Each row was made from one small tree. The marks that hang from a mark follow it in brackets, in alphabetical order. Every link used is in the known rows. Write each row's tree.
Known rows:
digut(maru(ritivof(fome))): [ 1.17,  3.86, -5.39,  3.38, -1.81,  0.16, -2.88, -1.73, -2.59,  0.21,
  2.30,  3.75,  1.33, -2.82,  4.53,  2.66, -3.86, -1.28,  3.30]
ritivof(fome(darer digut) maru pobap): [ 0.65, -2.38, -4.44, -1.13,  3.66,  0.83,  3.33, -3.30, -2.97, -3.33,
 -4.75,  3.61, -2.95,  0.56,  4.22,  2.36, -4.46,  1.17, -0.83]
fome(darer): [ 1.81, -2.47,  0.91, -0.74,  1.00,  1.09,  3.17,  0.55,  0.70,  0.17,
 -1.80,  2.89, -1.59,  1.98, -0.10,  1.21, -1.09, -0.17,  0.32]
digut(maru(ritivof(fome(funo))) pobap): [ 1.22,  0.42, -8.06,  3.64, -3.57,  1.35, -2.56, -1.57, -3.09, -1.57,
 -0.85,  2.90, -0.87,  0.55,  1.67,  1.25, -4.93,  0.14,  4.99]
digut(pobap(ritivof(fome(funo)))): [ 2.61, -2.92, -4.78,  0.41, -3.71,  2.38, -0.49, -1.57, -1.22, -4.98,
 -2.90,  1.77, -1.28,  4.39, -0.77, -0.60, -2.00,  0.19,  5.66]
maru(ritivof): [ 1.45,  1.16, -1.32,  2.61, -1.74,  2.39, -0.15, -0.87,  0.32,  2.13,
  0.60,  0.65,  0.46,  0.26,  1.73,  1.95, -1.37,  1.33,  0.55]
digut(maru(ritivof(fome(darer))) pobap): [ 1.23, -1.06, -6.15,  3.47, -0.99,  0.75, -0.25, -1.98, -0.77,  0.65,
 -0.57,  6.73, -0.29,  0.78,  2.91,  2.38, -6.03,  0.49,  5.37]
ritivof(fome(digut(pobap) funo)): [ 2.29, -3.67, -7.34, -2.99,  0.94,  1.76, -1.73, -1.31, -5.94, -3.92,
 -3.13, -0.04, -2.15,  4.37, -1.14,  0.57, -2.44,  0.65,  2.09]
fome(funo ritivof): [ 1.49, -1.59, -1.85, -0.09, -1.86,  0.97, -2.06,  1.21, -0.89, -2.20,
 -0.73, -1.45, -2.11,  4.61, -0.80,  1.45, -1.71, -1.93,  0.50]
fome(darer digut ritivof(maru pobap)): [ 0.78, -4.69, -1.68,  0.07,  2.51, -0.34,  2.08, -2.63, -0.85, -2.09,
 -3.79,  1.42, -3.13,  3.47,  2.55,  2.67, -5.28,  0.98, -2.51]
ritivof(fome(digut(pobap)) maru): [ 0.66, -2.61, -7.25, -0.11,  3.01,  0.09, -2.19, -3.65, -3.81, -2.35,
 -1.10,  1.25, -2.56,  1.21,  1.97, -0.40, -4.13,  0.15,  0.07]
digut(pobap(ritivof)): [ 0.95, -3.60, -0.35,  2.46, -2.91, -0.13,  1.07, -2.41,  2.69, -1.10,
 -1.39,  0.14,  0.22,  3.16, -1.72, -1.80, -1.67,  1.55,  4.03]
digut(pobap(ritivof(fome))): [ 0.94, -1.45, -3.06,  1.30, -2.69,  0.87, -0.88, -2.99,  0.89, -3.11,
 -0.68,  2.00,  0.90,  2.79,  0.24, -0.35, -2.20,  0.55,  5.12]
ritivof(fome(darer digut funo) maru): [ 4.52, -3.95, -6.55, -3.13,  3.72,  2.54,  2.28, -0.60, -5.93, -4.56,
 -3.80,  3.72, -6.37,  2.96,  2.71,  1.96, -4.18, -2.66, -0.44]
pobap(digut(maru(ritivof))): [ 2.78,  3.44, -4.13,  5.18, -3.80, -0.74,  1.89, -2.29, -1.06,  2.99,
  0.38,  2.47, -1.01, -0.40,  3.10,  0.93, -4.22, -2.22,  3.82]
maru(ritivof(pobap(digut))): [ 1.29,  2.53, -2.21,  4.07, -3.82,  2.33,  3.76, -3.13,  1.58,  2.16,
 -3.75,  0.11,  0.78,  1.95,  2.60,  1.89, -2.71,  3.10,  2.74]
pobap(ritivof): [ 1.97, -0.92,  0.92,  1.28, -2.66,  0.28,  1.58, -1.05,  1.51, -1.33,
 -0.69,  0.70, -0.29,  1.14,  0.01, -0.67, -0.20, -0.61,  2.82]
ritivof(fome(digut funo)): [ 3.45, -1.05, -5.91, -3.83,  1.24,  1.90, -0.83, -0.12, -6.21, -3.76,
 -2.03,  0.54, -2.52,  2.39,  0.84,  2.08, -1.50, -1.23,  0.88]
fome(digut(maru(ritivof)) funo): [ 4.19, -0.33, -6.17,  1.48, -1.09,  0.27, -0.13, -0.45, -6.12, -0.03,
 -0.52,  0.89, -3.38, -0.35,  1.32,  1.65, -3.84, -1.30,  1.63]
fome(darer digut funo ritivof): [ 4.59, -5.81, -2.12, -3.19,  1.01,  1.45,  1.18,  1.18, -3.58, -2.77,
 -2.77,  0.46, -4.39,  7.36, -0.91,  3.49, -3.47, -1.66, -0.57]
maru(ritivof(fome(funo))): [ 3.05,  1.75, -5.52,  0.45, -2.28,  4.41, -1.91, -0.02, -2.98, -1.90,
 -0.42,  1.98, -0.80,  1.74,  2.42,  3.60, -2.05,  0.04,  2.38]
maru(ritivof(fome)): [ 1.62,  2.79, -4.04,  1.56, -1.33,  3.32, -2.26, -1.19, -1.25, -0.14,
  1.32,  2.27,  1.62, -0.10,  3.54,  3.42, -1.99,  0.92,  1.88]

Write each row's tree:
[-0.47,  1.02, -2.19,  3.18, -0.96, -0.06,  4.05, -3.92,  0.98, -0.58,
 -4.62,  0.13, -2.38, -0.02,  2.80, -1.55, -3.12, -0.08,  0.65]  ritivof(maru pobap(digut))
[ 0.71, -2.05, -4.93,  3.01, -1.64,  0.71, -1.02, -4.20,  0.73, -3.80,
 -0.57,  2.96, -1.40,  1.25,  2.28, -1.62, -3.90, -0.59,  3.80]  digut(pobap(ritivof(fome maru)))
[ 2.57,  1.53, -4.45,  2.34, -2.55,  4.13,  4.89, -2.98,  1.09,  0.34,
 -5.57,  4.93, -0.25,  3.83,  4.81,  4.61, -4.83,  2.52,  4.27]  maru(ritivof(fome(darer) pobap(digut)))
[-2.50, -0.66, -0.56,  3.03, -0.76, -0.75, -1.67, -2.38,  1.91, -2.08,
 -1.56, -0.90, -1.20,  0.66,  2.51,  0.20, -3.42,  0.62, -1.25]  fome(ritivof(maru pobap))
[ 1.71, -4.36, -5.89,  0.59, -1.15, -2.45, -3.17, -0.81, -5.04, -2.07,
 -0.50, -0.97, -2.86,  4.54, -1.73, -0.74, -5.23, -1.69,  1.88]  fome(digut(maru pobap) funo ritivof)
[-0.48,  3.42, -3.59,  0.61, -2.10,  1.17,  2.20, -2.81, -0.62, -1.49,
 -4.34,  1.14,  1.07,  1.41,  2.81,  1.41, -2.32,  1.03,  3.34]  ritivof(fome pobap(digut))
[ 2.25, -5.40, -6.58, -1.33,  4.33,  0.78,  1.21, -3.07, -3.19, -2.33,
 -2.93,  4.56, -3.58,  3.15,  2.18,  0.64, -5.49, -0.07,  0.56]  ritivof(fome(darer digut(pobap)) maru)
[ 0.69, -2.94, -3.81,  0.06,  0.55,  0.45, -0.38, -1.93, -3.15, -3.89,
 -3.72, -2.32, -4.03,  2.88,  1.26,  0.91, -3.83,  0.03, -1.90]  fome(digut funo ritivof(maru pobap))
[ 0.66, -3.70, -2.28,  4.00, -1.70, -0.06,  1.32, -3.99,  2.48, -2.05,
 -1.25,  1.56, -2.60,  1.52,  0.20, -3.26, -3.02,  0.12,  2.69]  digut(pobap(ritivof(maru)))
[ 3.08, -2.89, -7.39,  2.40, -1.85,  0.03, -0.30, -1.95, -5.21,  0.23,
 -1.53,  0.68, -2.75,  2.13, -0.47,  0.15, -4.92,  0.90,  2.62]  fome(digut(maru(ritivof) pobap) funo)
[ 0.63, -1.87, -2.24,  4.31, -3.40, -2.98,  0.80, -2.67,  0.80, -0.95,
  0.06,  1.99,  0.10,  0.12, -0.73, -2.75, -3.42, -0.88,  4.93]  digut(maru pobap(ritivof))
[ 1.35, -3.63, -0.42,  1.05,  1.37,  0.35,  0.22, -0.46,  1.67, -1.09,
 -0.36,  2.69, -3.55,  2.99,  2.21,  1.45, -4.07, -2.27, -1.18]  fome(darer ritivof(maru))
[ 1.21,  1.45, -5.73, -0.86,  1.67, -2.40, -2.37, -1.70, -5.95, -1.52,
  1.13,  2.36, -0.33, -2.44,  2.68,  1.27, -2.96, -2.92,  1.61]  ritivof(fome(digut(maru)))
[-0.54,  2.90, -4.59,  2.40, -0.88,  1.02,  2.19, -4.30, -0.55, -2.13,
 -4.48,  1.78, -1.50, -0.40,  5.03,  0.02, -3.60, -0.33,  2.09]  ritivof(fome maru pobap(digut))
[ 0.82,  3.43, -6.38,  1.38, -3.51, -0.73,  2.28, -2.06, -3.38, -3.34,
 -5.55,  2.33, -1.78,  0.25,  2.73,  0.25, -3.96, -1.69,  5.68]  ritivof(fome(funo) pobap(digut(maru)))
[ 5.17, -2.96, -2.91, -2.05,  0.87,  1.40,  2.99, -1.68, -2.71, -3.35,
 -2.16,  4.48, -1.89,  4.11,  2.00,  3.26, -2.99, -1.29,  2.87]  pobap(ritivof(fome(darer digut)))
[-0.88,  3.20, -3.19,  2.56, -2.00,  3.29, -0.60, -2.28, -0.23, -0.72,
 -1.37,  1.59,  2.75, -0.74,  3.69,  3.77, -2.38,  4.31,  2.31]  maru(ritivof(fome pobap))
[ 4.17, -2.22, -6.44, -3.14,  2.05, -0.14,  1.50,  0.21, -6.96, -3.90,
 -2.94,  4.52, -4.13,  1.35,  1.83,  2.60, -4.39, -3.73,  1.99]  ritivof(fome(darer digut(maru) funo))
[ 1.64, -6.02, -6.17,  0.61,  0.51,  0.38, -2.20, -2.03, -3.41, -3.07,
 -1.41, -1.77, -5.41,  5.94, -0.89, -0.79, -4.63, -1.34, -0.78]  fome(digut(pobap) funo ritivof(maru))
[ 3.10, -1.29, -6.69, -2.06,  2.44,  1.75, -0.68, -1.34, -6.41, -4.67,
 -1.94,  1.10, -5.11,  0.76,  2.34,  0.65, -2.92, -2.87, -0.69]  ritivof(fome(digut funo) maru)
[ 2.38, -0.30, -4.03,  0.83, -1.87,  5.26,  2.72, -0.70, -1.04, -2.72,
 -5.67,  3.81, -1.19,  2.73,  2.95,  5.28, -3.76,  3.54,  2.99]  maru(ritivof(fome(darer funo) pobap))
[ 5.62,  0.51, -5.86,  1.97, -3.37,  2.50,  3.04, -3.03, -1.68, -5.10,
 -3.91,  2.83, -5.34,  3.48,  3.56, -0.90, -3.53, -4.95,  4.59]  pobap(digut ritivof(fome(funo) maru))
[-1.05, -1.34, -1.17, -0.20,  0.34, -0.51, -1.62, -1.77, -1.41, -1.50,
 -1.73, -2.61,  0.54,  3.03,  0.49,  2.24, -2.69,  2.20, -0.96]  fome(digut ritivof(pobap))
[ 1.20,  4.18, -4.70,  3.18, -3.49,  3.36,  2.05, -3.63,  0.14,  0.30,
 -3.43,  1.61,  1.61,  1.58,  4.39,  3.60, -3.34,  2.62,  4.40]  maru(ritivof(fome pobap(digut)))
[-1.67,  4.59, -4.87,  4.05, -2.97, -0.24, -1.42, -3.06, -0.82, -0.30,
 -0.78,  3.02,  2.69, -3.89,  5.12,  2.98, -4.13,  2.00,  3.50]  digut(maru(ritivof(fome pobap)))
[ 5.67,  0.83, -4.90,  0.49, -4.67,  2.58,  3.32, -1.68, -1.54, -4.36,
 -3.60,  2.02, -2.64,  5.28,  1.56,  0.76, -2.17, -3.56,  5.89]  pobap(digut ritivof(fome(funo)))
[ 0.94,  1.54, -6.50,  1.15, -1.79,  1.87,  3.45, -3.05, -1.84, -4.20,
 -6.68,  1.31, -4.04,  1.50,  3.58, -0.12, -3.85, -0.94,  2.54]  ritivof(fome(funo) maru pobap(digut))
[ 0.30,  1.53, -3.93,  3.43, -1.00, -1.33,  0.72, -3.38, -3.18,  1.20,
 -1.25,  0.58,  0.73, -2.25,  2.81,  2.00, -4.37,  3.01,  1.37]  fome(digut(maru(ritivof(pobap))))
[ 2.79, -0.35, -4.07, -0.93, -1.79,  3.23,  6.29, -0.96, -1.20, -3.61,
 -8.04,  3.47, -2.90,  5.34,  1.94,  2.40, -3.42,  0.28,  3.96]  ritivof(fome(darer funo) pobap(digut))
[ 0.43, -2.20, -5.98, -1.92,  1.80,  0.11, -1.93, -2.56, -3.65, -1.83,
 -0.79,  0.99,  0.23,  2.49,  0.20,  0.87, -2.44,  1.51,  2.05]  ritivof(fome(digut(pobap)))
[ 2.38,  0.96, -6.48, -0.25, -1.10,  4.48,  0.25, -1.83, -5.00, -2.57,
 -4.09,  0.09, -0.59,  2.01,  2.49,  4.40, -3.14,  3.76,  2.12]  maru(ritivof(fome(digut funo) pobap))
[ 1.53, -1.62, -3.27, -0.33,  2.61,  1.67,  1.15, -1.04, -0.75, -2.55,
 -1.82,  5.29, -3.39,  0.48,  3.83,  1.57, -3.11, -2.16,  0.18]  ritivof(fome(darer) maru)
[ 1.39, -3.38, -6.72, -1.10,  2.15, -2.09,  0.71, -1.94, -4.39, -1.70,
 -1.59,  5.20, -1.45,  1.65,  1.45,  1.29, -5.60, -0.87,  3.16]  ritivof(fome(darer digut(maru pobap)))
